Each row comes from the steps of one walk. Every step used is in the known rows, and no mark comes twice. Write the walk behind each row, first mark first.
(in the rows, 128 means zero)
Known rows
V-M-U-W-S: [130 123 102 121 155 155 148 194 152 143 161 145 163 110 176 108 105 101
 120 121 100 118]
M-V: [124 123  86  88 145 139 153 134 119 143 114 118 146 127 158 134 135 109
 110 154  95 136]
U-W: [124 134 116 104 165 140 141 130 161 150 138 136 119 111 175 141 132 115
 129 140 100 127]
M-V-S-U-W: [121  94 103 104 201 138 149 173  74 171 120  93 151  89 194 141 153  86
 112 186  56 112]
U-W-S: [126 109 110 109 150 134 150 156 157 163 150 131 140  99 169 154 128 122
 125 125  98 124]
U-M: [123 121 118  76 140 116 137 144 133 140 120 130 129 151 146 132 117 114
 120 121  92 152]
N-K-W-U-M-V: [128  99 107  91 147 153 174 190 118 140 108 108 141 145 182 140 147 109
 144 146  94 156]
X-M-V-S-U-W-K: [118  76 101  77 189 136 132 165  67 173  97  92 186  80 209 128 187  87
 130 160  45 100]
X-M-V-S-U-W: [132  83 100  92 202 140 143 169  61 165 104  85 173 108 196 123 162  78
 121 172  41 105]
V-S: [138 113  94  91 160 117 140 138 102 175 129 130 135 117 166 134 136 100
 117 157  93 116]
K-W-S-U-M: [118  88 116 101 164 109 161 207 100 177 135 112 158 119 157 125 121 111
 115 102 108 151]
X-M-V-S-U: [139  89  90  79 178 117 139 168  45 170  92  90 183 123 176 108 158  75
 109 171  53 113]
N-K-W-S-V-M-U: [141 101  79 102 129 156 174 216 112 158 166 152 172 132 178 104  91 116
 130 111  94 138]
N-K-W-U-M-V-S: [134  72  96  92 166 147 177 204  86 158 108  98 144 133 194 148 152  95
 145 167  70 144]
X-M-V: [141 115  85  78 143 140 148 130 107 140 103 109 163 147 161 113 147 101
 120 144  78 131]
V-S-U-M: [123  90 123  79 176  96 129 181  69 172 112 112 151 122 160 128 133  89
 106 149  67 132]
K-W-U: [135 127 105 114 152 137 164 170 136 176 133 123 141 113 177 124 148 109
 127 137 145 132]
M-V-S-U-W-K: [105  91 103  88 189 133 138 168  78 176 110  98 170  63 208 146 181  97
 120 174  60 105]
X-M-U-S-V: [118  88 116  81 136 132 151 164 101 157 120 116 165 109 167  79 105 108
 105 101  68 110]
N-K-W-U-S-V-M: [151  79 107  95 166 153 167 196 125 171 139 123 158 123 192 120 113 110
 144 126 101 137]
N-K-W-U-M: [135 113 129  95 141 137 159 187 136 151 121 131 128 143 177 133 142 114
 150 127 109 151]
M-U-S: [112 110 129 110 145 124 154 156 135 152 124 126 132  89 171  93 108 107
 110 116 109 109]
V-S-U-W: [123 106 122 107 200 119 132 168  93 182 133 115 139  87 192 139 150  91
 115 167  72 107]
M-U: [117 146 115 104 126 129 145 155 132 145 129 146 142 113 164  97 122 109
 105 131 116 119]

Which walk is each row?
[131 112 111 108 163 140 145 169 137 143 133 135 146 118 168  78  94  94
 116 116 109 114]	V-M-U-S
[145 124  81  70 145 139 136 152 117 157 147 145 165 152 150 119 100 111
 109 137  86 145]	S-V-M
[116  96 105  94 128 149 155 188 117 157 148 128 185 104 176 109 116 114
 110 102  60 115]	X-M-U-W-S-V
[116 130 136 106 176 125 129 157 130 165 127 126 140  99 180 130 147 109
 115 149  96 121]	S-U-W
[140 129 120 111 137 139 163 172 142 163 126 137 132 120 188 129 156 115
 146 144 135 133]	N-K-W-U
[111 119 118 122 144 141 156 181 151 153 150 138 150  85 179 124 122 114
 116 119 102 110]	M-U-W-S
[111 102 124  91 184 114 121 160  98 188 125 119 154  60 207 141 174 101
 127 156  79 100]	V-S-U-W-K
[124  76 107  95 155 127 171 217  89 154 113 102 161 130 172 134 133 110
 130 127  77 158]	N-K-W-S-U-M-V
[126  83  85  71 170 127 153 160  83 149 112  99 143 141 158 145 126  95
 116 158  54 141]	U-M-V-S
[134 102  69 105 143 156 179 214 109 169 173 140 185 122 164 100  87 110
 110 102 106 136]	K-W-S-V-M-U
[112  80 107  83 145 111 149 200  87 155 105  98 184 122 149 136 128 106
  98 133  71 153]	W-S-U-M-V
[122  88 121  84 140 127 154 170 117 183 123 111 161  89 168 129 124 118
 105 130 100 124]	W-U-S-V
[142  77  95  99 179 152 171 196 119 182 151 111 165 114 179 114 106 105
 124 120 115 134]	K-W-U-S-V-M
[122 135 124 106 153 148 140 154 140 135 128 132 147 122 186  92 135 100
 126 120  84 106]	X-M-U-W
[124  81  94  78 158 134 154 191  81 159 104  91 162 124 169 146 148  89
 112 172  73 136]	W-U-M-V-S
[142  90 104  82 153 140 146 184 126 171 134 118 174 113 165 118 110 103
 112 130  99 130]	W-U-S-V-M
[129  71  83  93 180 146 179 203  82 167 117  86 152 123 182 143 143  88
 123 155  82 141]	K-W-U-M-V-S
[111 129 120  90 152 136 127 125 163 157 129 140 136  86 191 145 161 126
 137 126 105 120]	U-W-K
[129 102 130 102 145 121 148 161 143 171 113 113 142  88 173 125 139 108
 119 133 128 115]	W-U-S
[116 118 133  81 158 100 127 168 103 154 109 122 153 132 149 118 128 104
 106 130  88 148]	S-U-M
[143  86  70  77 167 135 150 144  73 159 107 102 162 136 168 120 148  87
 122 163  55 117]	X-M-V-S
[ 98 137 127 102 139 145 135 150 152 146 134 147 147  72 200 117 152 120
 127 119 107 105]	M-U-W-K
[124  96  91  92 178 118 146 170  55 177 107  98 166 103 174 129 153  87
 100 184  71 118]	M-V-S-U
[141  88  96  76 165 136 145 154 122 163 143 127 156 127 155 114  89 108
 112 120  82 134]	U-S-V-M
[135 105 119 115 142 112 158 194 109 179 130 133 153 105 176 129 137 116
 135 126 117 133]	N-K-W-S-U
[109 105 111  76 163 118 141 175  83 144  95 103 165 133 155 124 134  99
 104 148  71 153]	S-U-M-V
